Known rows, with every way that one mark hangs from another:
libud(bivi(maper(malab) purod) mefo): [ 30.6  16.7  -4.4  24.9   1.8  -0.7   0.8 -36.8 -37.7   0.2 -17.2 -36.5
 -24.2  70.6  -0.3 -14.8  20.5  -1.5 -13.7  14.8 -13.4   7.0]
maper(bivi(libud(mefo) purod) malab): [  6.4  -0.2   1.4  42.2  17.6 -19.7   5.7 -35.8  -9.3  26.9 -15.5 -39.5
 -43.7  58.7  -6.0  -5.3  26.6   6.8 -18.0   3.9  -7.8  15.2]
bivi(libud maper(malab) purod(tamoz)): [  3.9   0.9 -12.8  44.4 -12.4  -8.3  29.3 -41.5  -5.4 -14.1 -11.2 -25.9
 -15.4  21.2 -19.8  27.4  12.3   4.7 -18.2  10.4   8.4  -9.4]
nomo(malab): [  4.5 -10.6   4.1  -7.9  16.7  11.6  15.1  -5.6 -11.1   7.3  -5.7  10.4
  24.2  -2.3  -0.5 -21.8   9.0  -0.2  -7.5   0.3  -5.5   5.4]
maper(bivi): [-10.8   9.8   8.2   9.6   9.2  -4.0  -2.5  -2.5   4.4  24.7  -7.1 -20.2
 -14.1  -8.9   1.1  16.1  17.9   9.5  -2.7  -2.1  -4.9   9.7]
libud(bivi(purod) mefo(guzevum(luko))): [ 26.2  19.8   4.4  27.8  29.5  -6.1 -11.8  -9.0 -18.1   7.8 -12.7 -41.2
 -18.0  73.7  -0.3 -25.2   6.8  -8.4  -4.7   2.9 -23.1   3.4]
guzevum(luko): [ 15.7   4.3   1.8  11.9  12.8 -15.4  -6.6   8.6   6.1  -3.4  -0.5  11.6
  -0.1  13.9   7.3  -6.4  -5.4   3.3   8.8   0.2   4.8   4.0]
bivi(maper): [ 6.3 12.6  5.0  8.3  1.3 -6.3 -0.7 -8.8 -9.3 -8.6 -9.7 -1.9  2.5 10.3
  2.4 21.4 -3.1  0.7  0.6 12.7  5.2 -4.7]
mefo(guzevum(luko) libud): [ 22.9   2.1  15.9  19.5   4.8 -25.7   5.2   6.6   4.3 -16.1   7.0  -4.6
 -19.1  32.8   6.2 -40.1  -9.9   4.7  16.8  -1.7 -14.4  -6.5]
maper(malab): [ 13.7 -12.5  -1.9   9.1  -5.6  -3.7   6.7  -9.0  -1.2 -13.2   8.6   6.9
 -15.1   3.3   1.1 -20.2  20.2   7.1   3.0  -2.9  -3.3   4.4]
maper(bivi(libud purod)): [-14.0   0.5  -6.4  29.8  22.3 -12.2  16.9 -18.3   5.7  39.3 -19.4 -42.1
 -23.6  22.1 -11.5  41.9  18.4   5.1 -15.7   6.6   2.3   6.5]
libud(bivi(purod)): [  3.8   4.9 -16.6   1.6   6.8  12.6   9.0 -10.1 -13.1  22.4 -11.0 -33.0
  -4.0  22.4  -8.3  14.9  14.8  -3.1 -13.4   3.8  -8.3   3.1]
tamoz(purod(bivi(libud maper))): [-18.2  10.7   8.8  40.4   7.3 -20.4  12.0 -28.5 -29.0  37.6 -27.1  19.0
 -16.5  15.2  -3.4  16.1 -22.7  -3.1   2.9  23.6  20.6 -18.9]
libud(bivi(purod) mefo): [ 12.2  16.7  -6.6   6.0   6.5  10.5  -6.2 -18.4 -26.3  21.8 -15.3 -40.9
 -10.8  57.3  -3.2  -9.9   3.4  -9.4 -17.5   6.0 -15.3   6.7]
purod(bivi): [-13.3  -1.2  -4.9  11.8   4.6  -8.9   0.0  -9.4  -8.0  27.2  -6.4   5.7
  -6.2   1.7   3.2  -5.3   1.6  -2.1   7.5   6.5   3.0  -5.7]
mefo(guzevum libud): [  7.7  -2.6  11.8   7.6 -10.7  -9.0   9.8  -0.8  -2.7 -11.4   9.5 -14.4
 -22.8  19.7   0.5 -35.0  -5.6   1.0   7.1  -2.0 -20.1  -9.8]
bivi(libud): [ -2.2  -3.4  -1.1  24.0  13.0 -15.3  13.1  -8.4   0.0  11.7  -7.4  -4.1
 -15.5  15.7  -1.4   0.7  -7.6   0.7  -7.8   5.2   8.2  -1.4]
tamoz(purod(bivi(libud))): [-27.2  -3.0   2.9  33.0   6.6 -13.0  12.7 -18.6 -19.6  45.5 -17.9  20.8
 -23.0   2.5  -5.4  -3.1 -21.9  -5.1   3.5   9.7  16.0 -14.2]
tamoz(purod(bivi(libud maper(malab)))): [ -5.2  -0.5   6.0  50.9   0.4 -24.4  18.0 -37.3 -29.8  23.4 -18.5  26.3
 -34.7  16.6  -1.3  -9.6  -0.5   2.5   7.1  20.2  17.4 -14.3]
bivi(maper(malab)): [ 19.1   0.9   6.2  18.5  -4.5 -11.1   5.5 -18.8 -10.6 -22.2  -1.7   3.3
 -11.9  14.0   2.6  -5.6  16.1   8.0   2.9  10.3   1.8   0.5]
purod(bivi(libud) tamoz): [-25.7   3.4 -11.7  40.5   0.5 -12.9  16.8 -23.1  -2.0  32.5 -10.8  -5.6
 -17.3  -4.7  -8.3  -1.2  -9.7   0.5  -8.3   4.2   9.2 -13.8]
libud(mefo): [  7.5  10.6  11.1   3.5  -0.5  -3.7 -15.9  -8.3 -14.2   1.0  -4.5  -7.2
  -8.6  34.1   5.2 -24.4 -10.0  -5.8  -4.5   0.5  -8.5   3.0]
bivi(libud maper(malab)): [ 16.6  -1.6   2.5  41.2   8.7 -25.9  17.5 -26.1 -10.1  -9.5  -9.1   0.7
 -27.0  29.0   2.2  -5.2   8.2   9.5  -5.7  16.0   8.6   0.0]

Rows:
[ -7.0  12.4   2.7  32.6  23.1 -15.9   1.6 -27.3 -10.3  37.2 -22.6 -46.6
 -27.9  57.8  -5.4  13.7   9.8  -0.4 -21.5   7.7  -4.8  10.4] => maper(bivi(libud(mefo) purod))
[  7.6  10.8  15.6  62.8  39.8 -44.0 -11.5 -15.7 -10.1  26.0 -15.2  -3.6
 -37.4  70.9  11.5 -45.3 -15.7  -5.0   9.5  11.2  -4.8  -7.4] => purod(bivi(libud(mefo(guzevum(luko)))))
[ -6.1  16.4  -8.5   8.7 -20.3  11.9  12.2 -24.2  -3.0 -12.8 -12.2 -27.3
  13.5   4.9 -18.8  51.2   0.9  -3.4 -14.3   7.2   4.4 -12.5] => bivi(maper purod(tamoz))
[ -6.3   4.3  -5.3  57.4  -4.7 -24.2  22.4 -42.6 -13.9  11.3 -12.8  -0.8
 -28.6  10.4  -5.0  -5.1   5.9   9.6  -6.0  14.7  11.0 -13.6] => purod(bivi(libud maper(malab)) tamoz)
[ -6.2  12.5 -21.1   6.3 -11.7  23.9  14.6 -17.7 -10.6  13.0 -10.2 -41.5
   1.2   0.8 -18.6  22.0  10.4  -2.8 -21.9  -3.8  -8.6  -3.1] => libud(bivi(purod(tamoz)))
[ -5.2   3.5   9.5  28.7 -16.2 -10.0   7.6 -28.0 -30.4  12.1 -12.1  29.8
 -15.8   2.7  -1.2  -7.9   7.3   1.0  13.6  15.2  10.5 -13.8] => tamoz(purod(bivi(maper(malab))))
[ 35.0  36.3  23.5  39.0  30.7 -23.6 -18.3 -11.1 -26.9  -1.4 -17.3 -26.9
 -19.0  73.0  12.4 -36.3  -3.1  -1.4   1.7  13.8 -19.0   1.0] => libud(bivi(maper) mefo(guzevum(luko)))
[ 27.9  24.3  16.4  29.1  29.5 -15.3 -17.2  -1.6 -16.3   6.5  -7.4 -23.3
 -22.7  62.8  10.6 -53.4   0.5  -1.8   1.1   0.6 -24.6   5.5] => libud(bivi mefo(guzevum(luko)))
[-25.4   8.7 -10.1  34.2   3.7  -0.9  23.4 -25.4   9.4  30.5 -16.6 -51.8
 -17.9   1.3 -21.0  44.4  14.1   6.4 -23.5  -1.8   1.8   0.6] => maper(bivi(libud purod(tamoz)))
[ -8.2  11.8 -11.0  32.9  -5.2  -3.5  23.5 -33.1  -1.4  -3.2 -20.3 -32.5
  -4.0  19.0 -20.0  52.7  -8.4  -1.9 -22.0  13.2  12.5 -13.6] => bivi(libud maper purod(tamoz))
[-15.9   0.0 -17.7  23.8  -6.0   3.5  23.4 -22.9   7.0   5.7  -9.9 -31.0
  -7.4   8.4 -21.5  32.4  -4.3  -3.0 -22.2   0.3   6.3  -9.3] => bivi(libud purod(tamoz))
[  7.0  24.1 -12.9  10.7 -27.8   8.8  22.9 -30.7 -24.9   4.4 -13.4 -47.5
 -10.6  28.9 -12.7  20.2  -7.5   3.1 -18.6   8.2 -10.1 -10.9] => mefo(libud(bivi(maper purod(tamoz))))
[ 17.8  15.2   0.0  16.9  -2.9  -2.7  19.0 -21.6 -25.0   1.5 -12.6 -52.5
 -19.9  57.0  -7.6  -2.1   5.4  -1.6  -4.2  14.2 -23.1 -10.8] => mefo(guzevum libud(bivi(maper purod)))
[ -4.6   8.2  -1.8  34.1 -21.4  -8.9  11.7 -35.3 -14.0  -0.4  -5.4   2.3
 -12.7  -6.7  -3.2  -4.2  13.5   7.2   2.2   7.6   3.8 -12.4] => purod(bivi(maper(malab)) tamoz)
[ -0.3  24.2  -4.3  33.3  -5.3  -7.6   7.9 -41.2 -18.1  -0.6 -23.0 -41.7
 -11.8  55.5 -16.0  27.2 -18.1  -8.2 -27.9  14.2   4.8  -9.9] => bivi(libud(mefo) maper purod(tamoz))
[  2.3  -5.5  -5.5  18.0   1.0  -1.2  10.1 -20.2   2.3  15.6  -3.6 -31.1
 -19.4   8.8  -8.2  13.7  46.8   9.7  -6.6  -2.7  -8.6  12.9] => maper(bivi(purod) malab)
[  3.1  -3.3  -2.1  55.8  11.2 -35.6  17.6 -35.3 -17.1  18.0 -14.9   6.8
 -31.4  32.0   6.8  -9.9   9.1   8.8   3.4  22.0  11.1  -7.8] => purod(bivi(libud maper(malab)))
[ 12.9  14.1 -13.9  23.8 -18.3  12.7  18.7 -35.5 -18.1  -5.6 -10.2 -36.9
 -10.2  12.7 -15.6  15.2  27.4   6.1 -17.2   6.0  -7.4  -2.6] => libud(bivi(maper(malab) purod(tamoz)))
[ 22.4  14.5  22.9  25.6  20.9 -21.0 -21.3   0.5  -2.3 -12.0  -1.9  -9.3
 -12.9  54.6   8.6 -37.2  -7.9  -4.9   8.6  -1.2 -15.1   0.7] => libud(mefo(guzevum(luko)))
[  9.3  16.0   1.5  31.8  14.1 -17.6   3.1 -34.5 -21.5   5.5 -25.6 -30.5
 -15.5  77.2  -5.4  24.5 -13.2  -8.6 -19.2  22.4   6.5  -3.8] => bivi(libud(mefo) maper purod)
[ 31.5   4.8 -13.2  19.2 -16.3  -6.9  24.0 -31.9 -32.2  -1.2  -5.7 -30.3
 -28.4  50.3  -1.2 -12.4  16.0   8.3  -6.7  13.8 -12.2   0.3] => mefo(libud(bivi(maper(malab) purod)))
[ 20.3  32.8  11.1  17.6   7.0  -7.0 -12.9 -21.0 -38.3  10.9 -19.4 -24.2
 -15.7  55.4   9.3 -15.4  -6.6  -1.3 -12.0  16.3 -11.1   4.7] => libud(bivi(maper) mefo)
[ 10.6  19.1  29.0  57.0  44.2 -41.2 -11.9  -9.8  -0.4  23.7 -16.4 -31.8
 -40.9  60.4   8.2 -27.2   3.4   5.6  -1.4   3.4 -13.4   9.5] => maper(bivi(libud(mefo(guzevum(luko)))))
[ -0.3  -7.3   3.2  45.1  17.4 -23.0  16.5 -20.1   2.8  24.1  -5.9 -14.3
 -42.9   9.6   1.3  -9.5  29.8  18.3  -6.4   1.6  -2.0  13.4] => maper(bivi(libud) malab)
[  7.0   1.0   1.3  31.7  -0.5 -19.6   3.8 -27.7 -17.7   8.6  -8.1  11.9
 -18.1  16.1   6.5 -13.4  17.1   5.8  11.8  15.8   4.9  -6.2] => purod(bivi(maper(malab)))
[-16.3  20.3  -1.8  23.6 -13.2  -5.7   4.2 -25.4 -12.8  14.4 -14.2  -4.7
   0.8  -7.9  -4.1  20.0  -6.9   0.8  -2.2  10.6   7.1 -16.8] => purod(bivi(maper) tamoz)
[  7.5   4.5 -11.0  17.9 -26.1   6.7  16.8 -32.7  -4.8 -24.1  -4.4 -22.2
  -1.7   4.7 -17.8  24.8  20.9   2.8 -11.1   3.3   0.9  -8.0] => bivi(maper(malab) purod(tamoz))
[ 11.0  18.1 -11.4  10.7   6.9   5.9   9.6 -21.0 -23.7  13.0 -21.0 -35.1
  -0.1  33.9  -6.9  32.5  11.8  -2.4 -12.5  16.6  -2.3  -2.0] => libud(bivi(maper purod))
[ 12.6   6.7   7.8  56.8  13.7 -39.2   0.6 -43.1 -31.1  20.0 -18.8   2.1
 -42.3  66.1  10.7 -34.9  -0.2   2.2  -1.2  23.2   5.2  -3.2] => purod(bivi(libud(mefo) maper(malab)))
[  0.3  24.3 -11.8  13.7 -11.8  16.9  12.5 -26.7 -17.9   5.7 -17.3 -46.0
   3.8  13.3 -16.5  40.6   7.8  -0.8 -21.9   8.8  -3.8  -8.0] => libud(bivi(maper purod(tamoz)))
[ -8.4   7.5  -1.1  43.8  18.1 -31.3   9.6 -25.8 -17.2  30.9 -22.9   0.3
 -20.0  31.1   4.4  14.4 -11.4   1.3  -0.6  25.3  14.0 -12.4] => purod(bivi(libud maper))
[ 11.9   3.4 -14.4   0.9  -9.8   5.2  17.7 -12.4 -21.6  16.7  -4.5 -34.6
 -17.6  39.2  -5.2  -8.2  -2.2   0.3  -9.2   3.7 -14.1  -0.3] => mefo(libud(bivi(purod)))
